Each row comes from the steps of one path. Every step used is in the known rows, and no mark comes twice. Write the path behind each row, first mark first.
Known rows:
R, A: -0.979  0.212  0.646  -0.036  1.486  2.255  -0.435  -0.520  4.260  1.048  0.637  1.363  -2.184  1.450  -1.651  0.053  -0.764  1.405  -1.108  -0.722  -0.380  1.325  0.213
D, L, A, R: 2.067  1.059  -3.333  -0.284  0.885  1.078  2.536  0.976  -0.501  0.693  0.773  -0.318  -0.600  -0.369  -1.929  0.662  -3.509  0.799  0.901  0.207  0.617  2.251  -0.822
R, A, L: 0.066  -0.075  0.371  0.263  0.426  1.971  -3.772  0.024  5.160  1.510  1.006  1.643  -1.808  1.748  -0.770  0.469  -1.552  1.429  -1.564  -0.565  -1.548  2.416  0.764
N, D, T, A, R: -1.786  1.022  -2.038  1.891  1.043  0.489  -1.240  -0.160  1.219  1.845  1.513  -2.047  3.151  2.559  -1.364  2.502  -4.631  -2.020  0.062  2.595  0.600  1.305  2.041
L, T, D, A: 0.485  0.370  -2.912  -0.643  2.157  1.027  -0.160  0.881  2.126  1.594  1.331  -0.502  0.007  1.268  -1.437  1.950  0.036  5.268  -1.012  1.671  -0.011  1.211  0.647
Y, D, L, T, A: 1.868  -1.212  -2.324  1.173  2.775  0.499  1.892  -1.068  -0.156  2.122  3.666  -0.094  2.909  -0.928  -2.553  1.182  0.848  -1.336  -0.983  3.137  1.279  0.030  1.846
T, L, A, R: 2.020  -0.288  -3.315  -0.014  2.265  -0.282  2.710  1.557  1.069  1.339  0.379  0.146  0.119  0.264  -1.917  2.120  -4.945  3.854  1.536  0.248  0.925  2.419  -1.072
T, L: 1.911  -0.946  -0.601  0.488  2.110  0.774  2.970  1.022  1.447  1.633  0.572  0.296  -0.183  1.329  -1.817  1.111  -0.807  1.738  -0.864  -0.115  -0.184  0.757  -0.363
N, D: -0.210  -0.219  1.088  0.429  2.061  -0.166  1.202  0.868  0.713  0.999  1.482  -1.809  0.965  0.524  -1.037  0.101  -0.593  -1.736  -1.229  -0.567  0.251  -0.306  0.920
A, L, T, D, Y: 2.352  0.072  -3.167  1.604  0.951  0.693  -2.983  1.145  0.390  1.966  3.283  -0.555  0.185  -0.255  -0.140  1.680  -1.116  5.076  -1.398  0.196  -2.060  2.543  2.110
R, A, L, T, D: 0.746  -1.180  -1.964  0.404  2.008  0.976  -3.678  0.070  4.845  2.086  2.364  0.938  -1.194  0.970  -1.005  1.568  -2.028  3.591  -1.134  -0.397  -1.227  2.607  2.543
R, A, L, D: 0.431  -1.405  -0.801  -0.650  1.222  1.516  -2.945  -0.480  4.561  1.864  0.727  1.629  -2.842  0.994  -0.567  0.111  -0.917  -2.791  -0.527  -0.512  -0.998  1.959  0.690
T, L, D, Y, A: 1.985  -1.045  -1.679  1.459  2.618  0.238  3.303  0.723  -2.663  3.578  2.291  0.092  -0.575  -1.202  -2.726  0.800  0.131  -0.172  0.011  0.426  -0.671  -0.021  -1.678
N, D, A, L: 0.919  0.874  -0.136  0.122  0.316  0.114  -2.736  1.874  3.383  1.609  2.006  -1.462  1.628  1.723  0.165  0.722  -0.520  0.682  -1.384  1.244  -1.545  1.129  -0.244
T, D: 0.078  -1.580  -0.569  1.016  2.112  1.045  0.283  1.015  1.486  1.955  -0.094  0.079  -0.329  1.626  -1.824  1.096  -1.009  3.912  -1.967  -0.274  0.402  -0.150  -0.057
Y, A, L, T, D: 0.610  -1.329  -1.630  1.437  2.031  -1.278  -3.181  1.550  -0.559  2.392  2.727  -0.752  0.921  -0.654  -1.900  2.054  -1.565  2.549  -1.639  0.668  0.225  1.393  2.133
A, L: 1.038  -0.147  0.086  0.480  -0.034  0.757  -2.949  1.167  2.099  0.747  0.730  0.044  -0.412  1.013  -0.350  0.663  -0.992  0.471  -1.882  -0.111  -0.768  2.014  1.066
D, L, T: 2.590  0.907  -2.021  -0.658  1.484  1.270  2.948  -0.241  -0.730  0.169  2.468  -1.057  -0.802  -0.763  -1.649  0.214  0.711  -2.524  -0.666  0.262  -0.548  1.724  2.379
N, D, Y, A, R: -0.597  1.233  -0.136  2.841  0.482  -0.834  0.199  0.922  -1.735  2.535  3.472  -2.038  2.281  -0.897  -1.258  1.116  -4.587  0.228  0.072  0.242  -0.029  0.454  0.278
A, L, D, T: 0.063  0.064  -2.044  -0.689  0.287  1.739  -3.304  0.561  0.247  1.287  0.851  -0.952  -0.843  1.362  -0.759  0.833  -0.167  -3.755  -0.686  0.130  -1.706  1.993  2.290
Y, A, R: -1.192  0.425  -0.089  1.269  0.211  -0.343  -0.583  0.816  -0.170  1.608  0.843  -0.468  0.595  0.390  -2.090  1.683  -4.935  0.010  -0.235  0.533  1.557  1.105  0.642
R, A, L, D, T: -0.896  0.112  -1.612  -0.647  0.694  2.931  -3.915  -0.515  3.494  2.003  1.017  0.804  -2.236  1.768  -1.127  0.617  -0.546  -2.930  -0.293  -0.380  -2.443  2.598  1.991
L, D, A: 0.312  0.169  -1.737  -1.476  1.215  1.505  0.426  0.307  1.837  1.439  -0.087  -0.035  -1.638  1.190  -1.071  0.367  0.887  -1.176  -0.301  1.591  0.198  0.486  -1.120
N, D, A, L, T: 1.409  1.362  -1.562  -0.686  1.055  -0.770  -2.694  1.217  2.440  0.861  3.620  -2.284  1.667  0.326  0.385  1.259  -0.396  -0.493  -0.653  1.342  -1.382  2.218  2.084

Write each row's path:
2.153  0.839  -2.213  -0.630  2.064  1.467  3.200  1.029  -1.490  0.496  1.015  -0.258  -1.325  -0.967  -2.806  -0.292  1.103  1.243  -0.524  -0.053  -0.071  1.221  -1.356 -> D, L, A
0.585  -0.946  -1.868  0.224  2.714  0.246  0.300  0.573  0.610  1.172  1.492  -0.791  -0.187  0.197  -1.679  1.533  -0.846  2.668  -1.082  -0.018  0.642  0.903  2.315 -> L, T, D
0.823  -0.150  -1.450  1.874  1.347  1.938  0.160  1.035  0.125  2.504  1.242  0.096  -0.427  0.805  -1.396  0.879  -0.516  6.289  -1.838  -0.176  -1.228  0.147  -0.768 -> T, D, Y
-0.100  -0.254  0.799  1.328  0.295  -0.207  -3.220  1.609  0.053  1.724  1.337  -0.103  0.223  0.106  -1.882  0.874  -1.064  0.460  -1.921  0.380  -0.093  1.233  0.432 -> Y, A, L
1.507  -0.700  -2.780  1.725  0.953  0.891  -3.355  -0.238  0.742  2.646  1.602  0.867  -0.639  0.247  -0.136  0.950  -0.060  -1.149  -1.038  2.858  -0.843  1.714  -0.399 -> T, A, L, D, Y
1.993  0.920  -2.505  0.169  1.704  -0.259  3.412  1.287  -0.750  1.026  1.975  -2.050  1.139  -0.844  -1.606  0.330  -3.843  -1.478  1.111  -0.150  0.552  1.322  -0.448 -> N, D, L, A, R
2.148  0.628  -4.058  0.854  0.953  0.597  1.463  -0.912  0.960  1.237  1.959  -0.459  0.760  0.432  -1.321  2.212  -3.633  -2.754  0.400  3.182  1.274  2.693  2.171 -> D, L, T, A, R
-0.064  1.001  -2.419  -0.321  1.180  0.045  0.078  1.279  0.512  0.225  0.162  -0.318  -0.566  -0.147  -1.366  1.344  -4.401  2.647  0.938  0.024  1.521  2.551  -0.169 -> L, A, R
0.807  1.179  -0.975  -0.427  -0.473  1.503  -3.626  1.615  3.579  1.243  0.725  0.112  -0.109  2.013  -0.337  0.881  -0.218  3.073  -1.564  1.497  -1.451  2.193  -0.586 -> D, A, L
0.564  0.749  -4.137  -0.203  0.943  0.491  -0.711  0.705  3.229  1.772  1.329  -0.736  0.613  1.775  -0.666  3.039  -4.632  4.743  0.304  1.830  0.672  2.116  1.197 -> L, T, D, A, R
0.910  0.144  -1.609  0.298  1.179  1.611  0.968  -0.242  -0.871  1.424  1.258  -0.177  -1.884  -0.621  -0.826  -0.182  0.568  -1.368  -0.574  0.018  -0.809  0.656  -0.142 -> L, D, Y
-1.425  -0.013  -3.866  0.731  1.029  1.594  -1.374  -1.145  0.947  1.916  0.068  -0.479  0.383  2.370  -1.425  2.579  -3.686  -3.898  0.859  3.054  1.127  1.887  1.629 -> L, D, T, A, R
-0.571  1.347  0.175  2.023  0.683  0.927  -0.054  0.841  -2.350  1.983  2.390  -0.284  -0.089  -0.869  -2.336  0.410  0.167  2.832  -1.560  0.255  -0.495  0.449  -0.617 -> D, Y, A
1.333  0.163  -2.905  1.514  1.262  1.832  -3.779  -0.075  3.591  2.515  3.664  0.899  -1.116  0.113  -0.576  1.392  -1.553  6.067  -1.120  -0.339  -2.788  2.955  1.874 -> R, A, L, T, D, Y
0.422  -0.153  -3.749  0.408  2.131  0.697  1.620  1.301  -0.116  2.360  2.570  -0.887  3.761  0.357  -3.104  2.675  -4.398  4.638  1.638  0.529  0.265  1.624  0.519 -> Y, D, T, L, A, R
1.065  1.530  -1.434  1.500  0.421  -0.457  -3.255  0.949  -2.217  1.553  4.401  -0.958  0.311  -1.914  -1.028  1.101  -0.614  1.670  -1.111  0.665  -1.374  2.758  2.179 -> D, Y, A, L, T
1.673  -0.085  -2.690  0.397  1.358  0.678  2.512  0.728  -0.558  1.894  2.297  -0.369  2.298  -1.234  -2.727  0.593  -3.575  1.630  0.800  0.282  1.296  0.875  -0.664 -> Y, D, L, A, R
0.463  0.714  0.707  2.843  0.545  -0.791  -2.548  1.656  -1.676  2.753  4.149  -1.872  1.977  -1.215  -0.965  0.230  -0.882  0.477  -1.607  0.143  -1.772  0.487  0.234 -> N, D, Y, A, L
-0.212  0.235  -2.056  1.553  0.323  0.121  0.013  0.196  -2.060  2.602  1.824  -0.290  -0.401  -1.170  -1.501  1.068  -3.893  -1.819  0.658  0.715  0.397  0.838  -0.180 -> L, D, Y, A, R
-1.073  0.386  -1.858  -0.952  1.446  2.199  0.064  -0.032  -0.611  1.011  0.339  -1.118  -1.184  1.181  -1.769  0.614  0.475  -3.842  -0.280  -0.084  -0.476  0.975  1.661 -> L, D, T
0.836  1.002  -3.078  -0.628  2.840  1.464  2.149  1.747  -1.159  1.071  1.039  -0.744  0.119  0.750  -3.246  1.606  0.024  4.207  0.452  0.132  -1.107  2.259  -0.207 -> D, T, L, A
0.402  1.070  0.196  1.512  1.172  0.588  1.137  0.618  -0.529  1.547  2.867  -1.649  0.987  -0.287  -0.585  -0.285  -0.164  0.590  -1.282  -0.476  -1.408  0.152  0.290 -> N, D, Y
-1.753  0.268  -0.062  0.494  1.089  2.192  -0.701  0.280  -0.048  1.618  2.387  -1.065  2.780  1.050  -2.492  0.939  0.240  1.330  -1.402  0.001  -0.369  -0.101  2.044 -> Y, D, T
2.187  0.275  -2.951  0.560  2.156  1.024  1.956  -0.876  -0.112  1.022  2.125  -0.102  0.080  -0.015  -2.057  1.254  0.784  -2.164  -0.927  3.045  0.600  1.567  1.657 -> D, L, T, A
1.589  -1.131  0.033  0.860  1.202  1.822  2.802  0.135  0.103  2.036  2.563  -0.085  1.983  -0.074  -2.455  -0.431  0.564  -0.417  -1.630  -0.007  0.007  -1.023  0.099 -> Y, D, L
1.183  -0.333  -1.800  0.459  0.297  1.494  -3.614  1.926  3.903  2.600  0.352  0.451  0.285  2.845  -0.789  1.572  -0.873  6.298  -2.046  1.660  -1.211  1.231  -1.354 -> T, D, A, L
0.147  0.129  -2.131  0.427  2.596  0.021  -0.458  -0.610  0.865  0.634  1.522  -0.084  0.254  0.288  -1.366  1.951  -0.153  -0.472  -0.837  2.729  1.563  1.947  2.153 -> L, T, A
-0.155  -0.154  -0.864  1.269  1.550  0.620  0.664  0.027  -3.127  2.528  2.032  -0.465  -1.326  -1.682  -2.221  0.104  0.605  -1.340  -0.738  0.400  -0.162  -0.102  -0.715 -> L, D, Y, A
-0.020  0.448  -3.252  0.966  1.361  -0.316  -1.077  -0.821  2.078  0.770  1.441  -0.276  1.032  0.766  -0.765  2.951  -4.568  -0.818  0.591  3.064  2.202  2.809  2.751 -> L, T, A, R
-0.171  1.775  -1.833  -0.389  -0.655  1.577  -0.803  0.747  3.646  1.103  0.106  -0.152  0.114  2.398  -0.532  1.780  -4.081  2.733  0.060  1.597  0.365  2.016  -0.388 -> D, A, R
0.101  0.541  -3.288  2.432  1.178  -0.506  -0.467  0.664  -1.832  2.816  3.502  -1.112  1.241  -1.091  -1.802  2.695  -4.872  4.557  0.130  0.807  0.388  1.686  1.644 -> L, T, D, Y, A, R
2.005  0.279  -3.303  1.291  1.969  -0.821  2.233  -0.764  0.446  1.726  3.271  -1.888  2.513  0.032  -0.973  2.047  -4.071  -4.865  0.674  2.886  1.153  1.594  2.634 -> N, D, L, T, A, R
1.087  -2.157  -1.969  0.687  1.577  0.103  -3.082  -0.032  1.995  2.333  0.227  0.963  -0.696  0.982  -0.659  1.243  -0.579  -3.290  -0.866  2.794  0.641  1.381  0.145 -> T, A, L, D
0.159  0.249  -2.109  2.054  2.337  -0.029  -0.080  0.854  -2.826  2.669  3.531  -0.921  0.385  -1.619  -2.589  1.577  -0.243  4.912  -1.237  0.578  -0.253  0.685  1.120 -> L, T, D, Y, A
